Each row was made from one path, in order. Every step used is in the known rows, and no mark comes twice. Write each row's path.
In the rows, 128 means zero.
Known rows
forupi pebo fosuruv: [136 155 137 147 129 154 136 116  67 152 170  93 146 114 115 156 133 133
 131 139 112 118 153 156 129 156 155  71 111 130 107 100 115 121 125 138
 135 109 119  97  94 152 145]
tanu pebo maziz bato: [ 77 159 161 131 157 178 123 117 109 146 136  87 168 133 124 166 121 107
 110 119 101 137 122 131 103 141 188  82 111 118 126  95 155 152 151 119
 153 156 111 108 101 144 146]
bato maziz pebo bara lozer: [176  82 110 167 175 152 121  90 107 123 168 104 159 138  90 167 130 132
 114 135 149 148 157 178 138 144 187  79 135 150 104 109 126 184 146 161
 119 121 196  99  88 161 139]
bara lozer: [165 128 144 140 143 149 114 113 105 134 144 156 115 114 109 156 136 131
 121 150 135 146 143 122 117 162 135  97 128 147 111 100 117 170 117 107
 119 106 152 130 108 117 148]
guvul bato maziz: [128 123 162 126 153 141 104 102  99 121 130 104  88 146  99 143 158 147
 102 118 146 150 155 108 138 135 197  96 112 137 119  96 160 132 136 108
 123  89 171  88  98 151 150]
guvul bato: [121 114 162 115 144 161 121 108 105 120 113 127 107 133 104 143 139 136
 128 121 120 153 141  83 124 137 160 100 120 126 129 119 154 128 117  93
 113 110 161  96 112 144 151]
forupi nuzit zugip bato maziz pebo: [142 110 176 161 153 106  55 137  37 127 126  85 120 152 111  82 187 124
  98 149 175 167 154 178 191 119 146  69 114 136  83 113 174 133 151 139
 130 109 120 119  45 170 153]
pebo forupi nuzit zugip: [118 145 193 115 133 120  88 146  36 128 115 111 145 112 116 120 171 111
 129 147 130 120 154 156 164 143 106 112  74 126  99  89 169 145 130 119
 133 105  95 101  88 148 140]
lakofup zugip nuzit forupi: [121 149 157  77 144 131 100 135 112 122  85 176 121 178 122 112 184 141
 116 185 135 175 124 140 116 192 128  75 133 181 129 127 113 113 116 110
 132  97 133 115 121 162 179]
zugip nuzit: [136 161 146 116 128 117 132 128 109 123 121 143 133 146  95 124 162 114
 112 169 137 151 124 129 134 177 175  97 111 153 118 108 122 130 109 122
 134 115 138 120 120 136 144]
maziz pebo forupi nuzit: [140 135 168 149 152 143  97 122  47 135 111 104 171 135 100 127 179 110
 137 125 109 142 169 171 124 146 145  93  91 115 104 106 159 162 129 136
 150 146 119 109  88 157 141]
pebo forupi nuzit: [126 154 176 127 132 121 106 125  51 141 105 115 141 117 118 115 184 113
 139 139 105 128 164 152 146 160 127 117  79 124 100  80 153 151 114 129
 138 120 116 103 102 129 147]
lakofup zugip bato maziz pebo: [138 128 148 152 149 124  43 105 109 141 128  84  95 177 127 113 193 126
  93 157 155 209 155 181 167 135 172  58 169 167 115 127 151 140 138 143
 128  99 124 121  77 161 166]
forupi nuzit: [135 143 170 138 130 122 104 124  81 130 100 122 134 112 131 106 155 122
 135 134 129 138 150 130 114 152 112 120 105 124 113 100 147 142 104 108
 134 119 144 109  81 133 156]
maziz bato zugip nuzit: [144 160 178 136 123 112 109 149 132 134 130 147 126 162 113 144 168 123
 124 163 145 165 125 106 153 154 192  90 104 135  80  88 124 131 146  96
 136 102 137 107 140 121 146]
lakofup zugip nuzit forupi pebo fosuruv: [128 166 155 112 143 120 119 128  74 136 131 126 133 168 120 132 172 148
 112 172 113 143 142 176 118 208 144  44 116 181 122 113  95  90 136 142
 147 102 119  85 115 175 186]
nuzit zugip bato maziz: [124 137 163 119 126 114  73 128  76 133 147 100  81 150 116  97 173 121
  81 168 174 165 142 163 209 122 167  70 134 154  85  96 144 130 148 122
 117  73 118 127  94 162 140]
lakofup zugip bato: [121 151 161 121 129 124  68 114 112 146 107 126  74 140 152 109 186 120
 117 167 138 189 144 134 170 149 124  89 149 159 121 129 133 126 111 104
 115  96 115 125 109 125 178]
guvul bato maziz pebo bara: [133  80 140 143 182 155 129  84 107 110 136  81 150 155  91 155 138 136
 115  98 130 171 162 151 129 121 208  82 116 131 122 138 155 133 130 137
 116 122 200  63  93 186 141]
tanu pebo forupi nuzit: [110 174 184 130 152 123 119 126  50 143 107  79 164 114 135 111 167 112
 103 137  80 120 171 134 146 163 169 119  56 123 127  71 164 148 106 137
 155 118 111  92  95 132 145]
lakofup zugip nuzit forupi pebo bara: [118 144 133  76 145 133 150 123 113 134 129 145 146 173 127 116 163 133
 127 184 119 146 137 161 138 192 131  51 107 189 122 145  92  99 106 140
 131 112 162  78 137 189 188]
tanu pebo forupi nuzit zugip bato maziz: [111 159 203 135 165 103  70 137  23 141 136  49 119 134 123  76 191 114
  58 166 116 135 176 167 232 139 182  92  57 140  92  42 181 139 150 144
 143  85 101  93  82 146 154]
fosuruv pebo: [124 140 160 110 126 162 138 125 115 152 115 131 148 130 124 135 152 132
 123 150 139 177 117 135 122 127 110  84 144 115 125 135 129 142  98 122
 136 120 155 147  94 149 133]
bato maziz pebo: [144 129 140 160 152 136  84 107  97 125 137 100 139 158 101 135 159 133
 109 136 150 166 154 177 123 129 194  74 146 141  97 115 150 151 140 146
 137 122 144 119  82 172 140]
forupi pebo maziz bato zugip: [129 172 163 144 134 165 119 133 108 160 179 104 122 138 127 159 135 120
 146 138 119 118 117 145 112 126 174  74 113 113  79  90 141 140 153 115
 148 134 126  96 130 149 168]
guvul bato zugip nuzit forupi pebo bara: [129 133 165  88 164 137 170 125 101 116 140 125 130 170  99 108 146 150
 125 162 103 149 139 110 123 161 186  62  52 144 110 102 114  80 116 110
 138 112 203  41 161 172 189]
bara pebo forupi: [107 163 151 121 144 155 119 123  65 148 173 123 121 118 110 165 151 120
 112 167 117 146 173 184 146 155 159  83 112 140 102  90 120 152 124 138
 140 116  92 101 136 141 114]
zugip bato maziz pebo tanu: [140 125 154 151 173 164  78 120  69 142 127  54 131 167  88 116 199 123
  92 167 130 174 164 190 167 119 210  66 152 152 106 132 151 162 150 147
 138 110 124 134  83 159 135]
nuzit forupi pebo bara: [112 137 134  86 143 158 167 116  90 139 137 139 162 152 122 115 130 135
 143 151 115 112 143 162 111 150 110  68 102 150 101 142 103 109 110 130
 121 130 169  71 134 195 164]
nuzit zugip lakofup: [109 117 177 106 108 113  96 126 127 117 138 122 143 122 112 115 157 129
 142 173 157 160 117 128 118 131 140  79 170 145  89 133 145 131 115 110
 123  80 111 115  99 164 126]
bara pebo maziz bato: [ 79 142 158 136 156 195 128 129  98 145 170 123 124 126 115 185 133 118
 133 134 140 147 131 176 116 141 159  73 130 122  98 111 125 161 162 132
 153 157  91 103 120 153 119]
fosuruv pebo forupi: [112 155 166 102 134 161 141 127  92 155 126 126 156 128 112 144 179 119
 116 136 111 175 132 158 144 138 123  87 132 114 119 106 142 151 111 135
 145 122 130 132 118 158 123]
forupi pebo: [135 154 140 129 127 144 128 116  87 156 156 128 133 121 114 129 146 127
 128 151 137 122 139 145 129 150 130  72 132 140 104 120 128 124 102 127
 129 123 143 110 117 153 156]
forupi nuzit zugip bato maziz: [132 127 189 129 136  95  62 144  48 135 121  92  87 137 132  71 184 120
  98 161 179 154 148 163 208 135 119  94 105 145  83  84 164 127 143 131
 127  77 117 111  64 151 163]

Write each row's path
[112 132 201  98 119 105  95 136  71 123 130  97 155 115 113 116 198 119
 145 163 138 134 152 160 139 151 135 112 115 135  83  88 168 150 120 118
 150  91  82  90  96 159 127] : pebo forupi nuzit zugip lakofup
[131 158 139  96 144 118 170 142 115 134 141 131 145 166 112  93 152 142
 132 188 110 147 133 146 121 163 176  70  71 151  93 100 105  98 112 134
 142 108 176  64 153 167 185] : bato zugip nuzit forupi pebo bara
[143 113 185 182 160 103  57 134  15 121 135  48 132 155 109 105 185 125
 101 139 159 175 165 197 183 127 162  61  99 134  83  87 172 127 174 154
 142  98 114 100  34 162 153] : forupi nuzit zugip bato maziz pebo fosuruv
[118 145 195 116 146  96  66 142  28 142 134  97  90 139 115  94 206 117
  89 161 152 141 167 185 229 142 151  97  77 142  82  59 178 145 148 130
 132  75  96  98  77 158 151] : pebo forupi nuzit zugip bato maziz
[141 137 172 157 165 121  70 123  30 137 133  69 131 160 103 104 212 112
  95 142 129 164 179 202 204 147 199  82  96 133  79  80 174 160 149 154
 158 123 116 100  83 163 153] : zugip bato maziz pebo forupi nuzit
[143 149 179 129 146 125 118 121 120 110 126 129  91 142  94 124 160 135
 114 153 116 182 131  73 137 154 217  97  86 130 123  84 151 112 114  87
 132  94 166  90 137 121 172] : guvul bato zugip nuzit
[107 148 190 121 141 139 101 150  25 137 151 108 134  98 121 125 160 120
 124 160 129 122 161 183 164 144 110  93  87 133 100  82 140 144 137 150
 142 113  84 102  92 146 123] : bara pebo forupi nuzit zugip
[110 150 156  85 162 183 146 133  58 149 120 130 159 149 109 113 173 146
 132 177 106 109 150 169 113 144 136  73 120 158 112 151 113 127 124 123
 139 127 139 123 111 176 147] : nuzit forupi pebo tanu
[112 146 203 114 145 118  93 155  27 152 139  83 108 137 130  91 221 121
  83 164 157 168 141 190 229 125 104  81  97 125  90  77 176 141 139 145
 152  90 114 126  75 163 145] : fosuruv pebo forupi nuzit zugip bato maziz
[106 159 152 127 149 194 132 130  92 164 178 119 148 135 115 169 143 111
 142 127 122 115 120 144 114 138 152  67 126 124  95 120 130 142 153 121
 145 157 115 100 116 171 150] : forupi pebo maziz bato
[136 145 168 134 109 110  94 112 156 123 145  94 116 122 127 110 157 139
 151 175 129 175 138 122  88 132 189 103 144 117  86  80 150 132 101  96
 142  75 134 107 128 123 152] : bato zugip lakofup
[146 181 158 127 144 120 133 138  72 127 156 115 133 166 110 122 162 152
 114 188 110 143 136 151 120 185 190  50  67 149  91  72 114  89 137 131
 153  94 131  80 133 152 179] : bato zugip nuzit forupi pebo fosuruv
[ 88 132 171 114 143 197 135 136 115 162 134 124 161 130 123 175 154 119
 131 118 136 167  96 152 102 126 114  76 143  98 117 123 154 162 147 111
 151 152 129 131 106 168 129] : fosuruv pebo maziz bato
[126 161 149 124 141 177 139 129  76 159 142  87 153 113 106 140 167 128
 130 163 109 104 142 155 134 141 148  85 129 142 122 135 111 143 114 135
 132 119 136 129 102 149 142] : forupi pebo tanu
[131 105 204 144 180 135  77 130  22 111 134  84 144 155  83 134 191 136
 104 113 139 145 176 150 166 120 173  86  70 121 108  98 202 136 154 140
 146 111 131  78  65 183 143] : guvul bato maziz pebo forupi nuzit zugip
[123 165 149  87 141 147 152 139  82 139 139 169 147 172 101 101 162 142
 106 188 124 128 133 158 135 185 135  52  96 163  98 132  98 101 114 120
 151 125 150 103 145 175 178] : zugip nuzit forupi pebo
[133 154 175 142 119 140  92 134 127 135 130 131 122 148 131 151 152 123
 148 146 148 142 138 108 141 128 166  89 125 125  79  92 138 139 148  87
 114  99 141 109 122 130 142] : maziz bato zugip
[122 150 148  89 142 165 136 126  77 144 137 157 135 160 125 112 149 143
 129 164 127 122 141 153 118 150 120  62 118 148  94 123 114 108 115 112
 135 128 143 107 130 174 171] : nuzit forupi pebo
[ 95 170 167  77 162 166 129 142  98 153 142 149 142 187 122 147 185 139
 125 157 129 141 111 170 114 190 147  44 115 170 115 135 118 122 161 120
 156 152 105  94 126 194 188] : lakofup zugip nuzit forupi pebo maziz bato
[ 90 162 173  98 168 168 128 159  99 131 161 151 124 179 119 148 143 137
 124 178 131 168 111 167 105 158 191  50  89 145  82  79 127 128 163 110
 170 142  99  85 159 158 148] : bara pebo maziz bato zugip nuzit forupi
[120 165 159  84 172 172 155 143  68 146 125 127 157 163  92 106 196 140
 109 201  98 124 135 166 120 177 167  63  97 173 120 138  93 115 120 131
 152 135 140 115 128 174 153] : zugip nuzit forupi pebo tanu
[157  75 135 157 171 135  89 116  81 121 176  98 135 150  91 135 152 118
  91 152 168 192 149 174 203 129 160  44 134 162  80 114 143 164 158 153
 111  96 162 108  79 170 133] : nuzit zugip bato maziz pebo bara lozer
[125 131 161 146 175 157  45 110  87 142 122  59 112 161 110 123 223 128
  96 173 134 193 163 193 174 134 190  70 179 169 124 135 145 157 159 150
 128 105 119 136  65 154 156] : lakofup zugip bato maziz pebo tanu
[126 168 170 103 139 114 112 144 115 113 106 158 120 174 117  95 170 147
 119 188 132 173 129 125 109 169 167  84  84 153  98  94 126 114 118  96
 151 104 147 111 143 137 175] : bato zugip nuzit forupi
[144 138 180 155 163 107  40 115  51 143 118  75 110 167 123 113 224 118
  91 143 128 179 182 200 186 152 172  78 116 153 106  92 181 160 144 154
 150 102 107 102  74 152 175] : lakofup zugip bato maziz pebo forupi nuzit
[109 133 221  94 126 115 123 144  80 137 134  96 174 113 121 108 202 123
 139 164 127 163 127 163 138 133  96  99 117 104  97 116 172 144 109 129
 161  95 104 120  89 161 117] : fosuruv pebo forupi nuzit zugip lakofup
[140 121 142 173 147 148 104 103  76 125 129  93 169 137  98 163 138 124
 129 119 119 165 148 165 108 144 171  70 133 127 111 114 143 147 143 141
 126 137 122 106  74 155 132] : maziz pebo fosuruv
[127 168 163  78 165 154 123 140  85 141 116 128 146 169 120 111 208 148
 121 206 108 138 139 165 121 188 138  62 138 194 138 145  95 109 123 137
 151 118 126 120 118 180 175] : lakofup zugip nuzit forupi pebo tanu
[123 110 170 143 171 158  59 128  51 134 131  70 131 155  88 112 205 122
  88 179 153 172 145 190 189 102 190  58 151 152  98 137 152 154 163 144
 128 102 111 142  65 176 122] : nuzit zugip bato maziz pebo tanu
[129 144 151 131 136 124  91 112  91 145 146 102  76 149 119 101 169 123
  90 163 153 162 152 155 191 141 189  83 130 153  85  85 148 137 133 123
 129  91 137 114 108 149 161] : zugip bato maziz
[121 156 188 115 138 145 135 140  67 153 111 113 162 120 131 119 194 123
 127 138 117 154 144 161 137 141  93 110  93  99 122 101 154 152 103 130
 152 127 124 119  97 146 138] : fosuruv pebo forupi nuzit
[126 123 182 128 129 113  93 141  66 117 101 133 140 102 123 104 156 119
 147 151 152 130 132 137 146 129  87 115 105 129 107 102 152 135 124 119
 118  98 130 112  68 150 147] : forupi nuzit zugip
[158 121 121 138 146 155 166 106 100 148 194 122 149 111 110 160 113 127
 132 150 122 119 151 144 145 156 129  74 112 148 108 114  95 150 108 142
 114 116 189  95 120 145 159] : forupi pebo bara lozer
[101 171 176  95 156 150 116 151 111 126 130 152 131 192 109 135 161 135
 128 162 122 165 101 138 103 164 193  74  86 128  88  79 147 134 168  87
 161 143 122  95 145 160 166] : pebo maziz bato zugip nuzit forupi
